In the rows, 128 means zero.
Known rows, with every step that occurs
B, E, K, W: [162 143 198  78 105 156 107 117 123 162 134 123 100 160 169 149  81 151
 148 105 185 165 193 132  88 127 156 127 136 145  99 123  91 113 100]
W, A: [130 111 127 148 146 142 145 137 135 161 127 112 143 130 105 110 148 138
 124 133 133 112 141 114 126 145 144 122 115 139 128 114 102 144 101]
K, W: [128 119 153 109 113 133  96 121 120 143 151 141 103 135 161 137 115 137
 159 121 136 154 125 117 128 112 151 138 138 141 117 126 100 119 114]
A, F, L, M: [142 107 121  91 172 159 108 170 117 127 126 154 112 153 138  68 139 120
 136 114  93  88 116 121 155 125 144 168 134  95  66 156 131 117 152]
B, E, K, U, A, M: [182 127 143  59 180 149 129 157  95 154 113 129 140 230 108 161  61 167
 159 129 181  92 219 168  62 141 130 128 187 133 115 152 106 121 122]
L, M, A: [154 117  63 127 188 155 110 127 134 118 128 122 141 118  95 119 120 135
 119 115 130 113  98 124 139  99 140 115 140  77  90 145  83 165 177]
W, A, M: [135 106 105 115 183 133 135 154 106 135 128 117 186 153 100 130 123 160
 125 144 108  82 124 118 127 142 169 113 182 146 159 118 115 139 129]
B, E, L: [136 123 187  97 135 153  84 140 109 130 103 127 118 121 130 109 129 101
 108 110 149 160 189 133 111 132 152 123 150 115 104 108 146 110 126]
Z, B, E, L: [110 140 175  98 121 144  88 141 105 140  99 104 120 124 143 108 111  92
  81 101 132 160 162 114 114 140 156 104 156  87 135  96 142  97 128]
K, E, L, M, A: [156  92 147 111 181 160  68 116 112  88 126 148 135 110 109 110 104  99
  98 107 109 123 157 128 133  99 142 124 134  43  83 106  82 138 170]
A, M, L, E, K, U: [211  69 226  70 123 170 142 118  89 137  98 149 123 198 112 125  47 168
 170 122 120  93 188 169  96 135 101 119 148  78 111 129 108 127 147]
R, A: [129 131 120 140 149 150 142 125 159 131 141 110 131 145 146 109 128 163
 126 140 120 134 114 145 107 128 145 160 126 132 161 112  94 152 129]
M, L, E, K: [200  93 223 117  97 169 161 101 102 124 105 130 107 132 135  85  89 140
 141 106 127 138 167 155  99 140  94 121 102  83 107 114  96 152 135]
M, A, R: [166 118 105 145 172 160  99  81 101 112 132 108 168 149 110 183 124 117
  89 120 114 113 109 111 128  93 126  97 112  85 145 111 101 136 148]
A, M, L, F: [139  88 150  83 170 173 119 114  92  81  98 149 174 170 143 116 118 107
 124 113  88 114 122 148 133  98 129 120 165 120 110 118 108 113 170]
F, A: [102 125  90 141 131 142 144 152 122 179 115 123 135 161 121 126 123 131
 148 128 136 122 100 125 130 113 102 141  98 116 137 140 132 146 134]
F, L, M, A, R: [168  97  82 116 222 156  93 105  68 114 140 116 159 148  81 132 123 104
 132 121 103  79  75  96 161  86 127 143 109  60  80 131 104 153 196]
L, E, K, W, A: [177  79 215 124 108 157 157 119 108 176 140 117 112 145 134  80  89 187
 191 101 141 123 170 123  94 144 167 117 108 126 121 115  52 146  73]
M, L, E, K, W, A: [202  60 252 117  95 188 150 101  98 174 124 131 103 146 149  82  94 161
 171 103 140 144 180 131 100 139 132 125  98 106  99  98  39 165  87]
E, K, U, A, R, L: [200 103 205 116 193 176 109 121  98 112 133 120 146 208 107 158  65 107
 179 124 153  68 204 182 113 134 118 206 154 107 126 126 102 146 107]
U, K: [153 102 154 136  95 121 144 102 129 128 139 117 115 121 139 105 124 110
 130 126 148  93 163 140 119 126 128 132 140 140 136 143 110 139 132]
Z, B, E, L, F, A: [ 57 117 140 101 134 184 115 150  91 169  60 103 144 172 143  79 104  86
 117  72 126 157 140 123 119 105 141 111 123  79 117 112 122  93 125]
Z, B, E, K, W, A: [140 145 185  96 108 160 133 130 124 199 123  83 120 159 158 135  82 153
 114 104 167 150 177  98  93 145 181  97 138 122 138  98  59 117  73]
U, K, W: [150  90 180 114  80 127 113  96 123 136 162 130  95 127 172 114 112 122
 156 115 154 116 163 131 119 107 149 143 150 155 115 137  82 131 115]
B, E, K, W, A, F: [176 124 210  89 112 198 115 140 150 183 120 131 114 196 179 127 107 161
 109  96 162 137 217 121  86 146 188 111 137 145 108 114  70 102  44]
L, F, A: [ 83 108  98 134 140 166 154 139 115 161  90 129 154 181 128  96 124 119
 163  99 123 125 106 138 133  96 112 139  85 117 112 142 111 125 124]
E, L, M, A: [154  85 114 118 194 170  81 131 133  99 121 129 139  93  90  84 101 123
 122 109 132 119 121 130 148  94 148 133 154  50  91 131 102 151 165]
B, Z, A, F: [135 115 103  93 137 176 166 132 151 128  99 146 125 121 143 154  98 136
  73 107 114 119 135 131 136 144 151  81 151 127 146 142 130 141  78]
A, M, L, E, K, W: [207  73 228  67 112 167 115 107  65 127 128 144 126 172 159 117  53 173
 172 107 110 128 152 144  97 121 139 118 164 107 112 112  84 137 149]
A, F: [137 122 144 121 122 158 112 140 152 126 111 148 118 164 163 116 136 129
  92 112 101 122 143 130 123 133 142 119 135 120 130 136 135 105 101]
W, A, F, L: [139  91 142 127 149 166 145 168 125 165 130 143 125 172 142  68 163 128
 130 125 104  92 132 107 136 148 144 149 105 121 111 112 118 124  93]
K, W, A, R: [142  97 172 131 159 155  85  93  89 152 149 111 150 160 131 175 131 123
 132 121 114 112 135  90 136 122 175 130 115 141 137 107  82 119  84]
K, W, A, M, L: [158  71 170  87 158 166  97 126  85 150 146 143 154 159 143 144 120 130
 134 134 114 128 126 114 130 121 158 128 173 147 120  95  76 146 131]
Z, A, F, L: [125  97 143 104 147 166 165 167 137 115 125 153 118 149 155  94 125 120
 101 113 110 106  95 107 146 126 108 122 112  96 124 123 139 133 112]
M, A, R, L, E: [209  82 159 159 179 173  89  99  66  99 134 111 156 167 114 130 139  96
 128  97  86 119 121 131 126 108 143 118 134  83 121  82  93 174 169]
W, A, F: [140 106 143 141 140 172 130 147 159 153 115 133 140 163 134 103 151 139
  91 119 106 101 155 120 121 149 159 115 128 128 140 117 104 121  72]
W, K, E, L, F: [139  67 214  96 114 158 126 105 137  90 102 150 145 126 133  98  99 106
 138 117 102 127 218 163 114 108 127 151 118  96  90  76  91  63 115]
B, E, K: [159 153 169  95 120 151 139 130 130 144 109 112 124 155 131 135  99 142
 118 116 174 144 194 144  85 145 129 114 129 122 117 124 120 124 121]
Z, A, M, L, E: [173  64 175  94 163 158 159 128  70  98 103 137 154 139 124 120 101 135
 103 116  89 121 101 127 123 128 107  71 159  91 134 110 117 170 172]
R, L, F: [128 105 156 125 156 164 115 140 123  88 113 139 145 154 149  86 139  82
 162 100 110 127 142 160 146 113 151 171 156 136  96 102 106 133 143]
W, K: [162 107 119 118 107 136 161 121 164 149 125 123 127 119 114 134 113 150
 145 150 139 122 160 150 119 124 109 145 127 136 117 109 119 112 127]
K, U: [134 115 150 114 124 135 121 123 139 155 120 143 101 166 111 148 109 135
 156 132 143 124 163 139 128 124 118 138 117 111 115 135 128 108 108]
M, A, F, L, E: [193  75 122 127 123 173 136 141  93 145 126 153 105 177 147  56 152 142
 135  99  83 115 101 113 105 108 121 104  96  70  87 109 103 148 139]
F, L, E, K: [177  94 184 110 107 134 177 141  80 140 128 125 106 147 120  62  91 164
 199 115 129 102 141 129 107 143 106 144  88  96  97 122 115 144 131]

Rows
[191  82 141 116 166 152 132 103 113 166 130 117 142 190  79 182  91 134
 164 153 145  82 203 164 103 116  92 160 120 121 114 133 104 105 100]
W, K, U, A, R
[125 101 110 102 158 165 122 146  81 158 103 137 167 180 124 140 109 120
 129 139 117 112  90 140 136 108  92 138 138 112 133 124 136 154 181]
F, A, M, L
[179  80 167  97 133 179 165 138  66 163  93 127 162 188 121  99  60 167
 162 113 116  97 128 161 103 126  86 127 129  82 133 127 114 171 166]
F, A, M, L, E, K
[105 117  70 108 167 136 131 163  94 161 122 125 175 184 113 138 101 151
 150 134 120  86  86 132 132 113 125 135 159 125 151 142 146 140 160]
F, A, M
[176  87 198  94 115 185 142 155 132 169 149 146 106 181 177  74  96 169
 170 112 134  96 158 107 121 137 160 164 108 120 111 115  81 116  59]
E, K, W, A, F, L
[178  94 167  85 134 174 161 167 127 156 127 161  94 224 141  83  79 144
 184 124 156  73 184 156  97 136  89 182 112  91  95 158 107 117  77]
E, K, U, A, F, L
[142 129 135 135 141 178 131 138 176 135 125 135 128 179 178  97 136 162
  91 123  95 125 127 148 103 134 161 153 135 122 166 115 101 128 101]
R, A, F
[192  86 185 116 128 148 172 132 105 158 120 132  98 190 102  92  70 171
 204 109 155 102 205 167  69 142  98 138 110 100 101 154  80 147  89]
L, E, K, U, A
[108  83 185 108 142 164 111 126 122  79  95 140 140 121 135  69 111 102
 150  94 109 131 155 145 137 105 148 141 134  98 109 122 120  93 112]
E, L, F
[129 102 189 100 165 136  70 132 102  83 121 155 124 110 119 101 104  91
 119 110  96 116 176 136 139 130 153 152 132  74  79 121 113 106 158]
K, E, L, M
[167  98 170 160 203 167  99 124  94 120 135 100 165 153 105 147 146  83
 124 127 107  87 149 130 153 145 167 163 149 139 143  88 112 155 125]
W, A, R, L
[164  93 145 105 106 148 155 123 179 176 118 139 106 150  95 154  91 159
 170 151 163 112 195 164 124 121 100 151 119 116 105 119 122  95 110]
W, K, U
[145  85 180 147 214 185 106 116  89  90 112 106 190 175 111 119 156  74
 138  98  87  89 149 136 158 122 178 165 144 135 118  87  88 134 116]
W, A, R, L, F
[161 113 153 122 222 157  58 124  84  82 129 120 160 145 104 145 124  78
 134 111  91  85 132 142 178 123 168 185 168 109  97 126 128 150 182]
A, R, L, M
[197  89 174  69 167 173 140 131 101 133 114 150 140 207 115 145  44 149
 164 142 158  81 186 179  87 127  78 157 172 100 121 145  98 145 134]
E, K, U, A, M, L
[153  70 134 112 146 166 138 139  48 169 100 139 151 188 122 106 115 137
 151 117  91 113  97 140 113 119  98 111 129  99 116 122 125 165 181]
F, A, M, L, E
[147 118 122 128 149 160 121 154 126 127 125 145 126 173 155  99 142 124
 102 118 113 110 141 143  90 138 130 134 144 131 128 148 108 128  88]
U, A, F
[200  70 207  82 163 175 188 122  89  97  99 131 153 141 122 110  48 163
 115 108 112 104 132 147 109 135 101  82 157  72 150 121 109 174 157]
Z, A, M, L, E, K
[184  60 132  69 158 168 172 115  57 118  98 143 148 121 110 147  84 138
 114 114  92 122 120 138 127 141 131  61 174 118 127 119 113 186 160]
B, Z, A, M, L, E
[168  83 181 123 230 177  43 126  80 125 153 116 159 153 115 141 132  93
 160 109 102  93 134 119 174 123 208 189 172 138  86 108  73 155 138]
K, W, A, R, L, M
[140  88 117 112 191 167 125 181 122 153 124 142 125 158 113  56 155 129
 138 116  95  71 124 107 156 142 166 162 124 106  70 142 106 135 123]
W, A, F, L, M
[128  95 173 114 132 177 132  97 118 103  92 147 138 146 148 105 139  86
 121 101 111 153 135 143 130 102 105 132 106 111  85 114  91 124 139]
M, L, F
[138  94 133  97 163 135 100 143  99 145 155 128 159 164 136 138 115 166
 160 133 116 102 124 107 131 126 195 124 182 167 140 112  91 129 110]
K, W, A, M
[158  87 162 105 173 189  56 124 133  86 111 171 127 137 141  94 111  99
  63  92  79 109 168 129 123 108 156 117 144  38  88 113  87 110 145]
K, E, L, M, A, F
[163  96 143 142 206 198  90  92  92  67 118 118 186 181 127 138 133  72
 122  90  94 108 121 144 150  79 149 140 143  96 119  85  84 144 156]
M, A, R, L, F
[153  79 174 139  99 139 135 104 127 169 164 113 114 134 152 102 132 130
 155 124 160  96 174 115 120 126 169 133 141 160 121 129  55 146  87]
U, K, W, A
[156  89 167 158 171 170 110 131  44 154 113 115 152 200 112 122 133  96
 171 100  88 106 115 145 139 123 129 163 110 108 124 104 130 169 158]
F, A, R, L, E
[206  86 203  84 129 162 145 117  73 111 104 134 142 161 129 109  68 165
 148 116 106 104 152 155  97 138 115 110 155  92 125 120 111 150 163]
A, M, L, E, K
[ 98 101 124 139 159 185 135 161 113 135 103 133 151 188 135  84 133  82
 178  96 122 117 112 163 153 100 127 184 127 128 101 114 109 149 144]
R, L, F, A
[159 100  60 114 190 149 121 142 105 129 139 130 132 126  93  87 131 123
 156 123 132 100  77 106 150  94 119 147 116  73  63 135  94 166 193]
F, L, M, A
[161 102 136 109 199 174 132 115  94  96 119 116 157 118 110 196  94  74
 108 114 110 104 133 142 171 138 160 126 174 138 153 103 135 177 127]
B, Z, A, R, L
[ 77  81 149 119 147 180 128 146 115 133  88 135 149 152 129  59 106 105
 167  92 119 125 130 148 143  91 125 155 102  85 112 131 130 109 114]
E, L, F, A
[153  88 145  84 188 164 148 129 109  89 114 138 166 131 131 155  97 119
  84 133 112 118  94 129 143 118 105  99 177 102 152 115 130 160 168]
Z, A, M, L
[169 114  84 123 183 184  96 137 155 118 114 141 136 149 127 108 123 135
  88 102 107 108 114 128 132 102 153 109 146  70  95 149  85 138 145]
L, M, A, F
[128 102 205 113 119 131  90 120 109  98 126 154 122 117 139 117 108  93
 107 122 102 133 179 133 119 133 131 137 119  91 120  93 125  94 127]
K, E, L
[147  82 229 120  84 122 107  93 111  89 137 144 110 107 152  98 110  75
 105 119 125  98 217 146 111 131 133 141 136 100 123 106 109 111 125]
U, K, E, L
[104 120 109 144 162 152 116 111  84 166 117 107 167 179 112 168 117 114
 125 123 112 104 105 118 142 108 109 137  91 107 150 138 140 131 138]
F, A, R
[183  48 197 101 138 164 110 119  53 158 133 142 136 170 137 106 127 153
 160 117  87 130 132 114 112 130 163 104 154 134 109  93  65 154 136]
K, W, A, M, L, E
[128 113 132 148 182 169  96 137  79 142 124 111 164 187 118 153 124  77
 146 118 115 100 110 143 159 115 123 185 129 120 140 110 144 159 154]
F, A, R, L
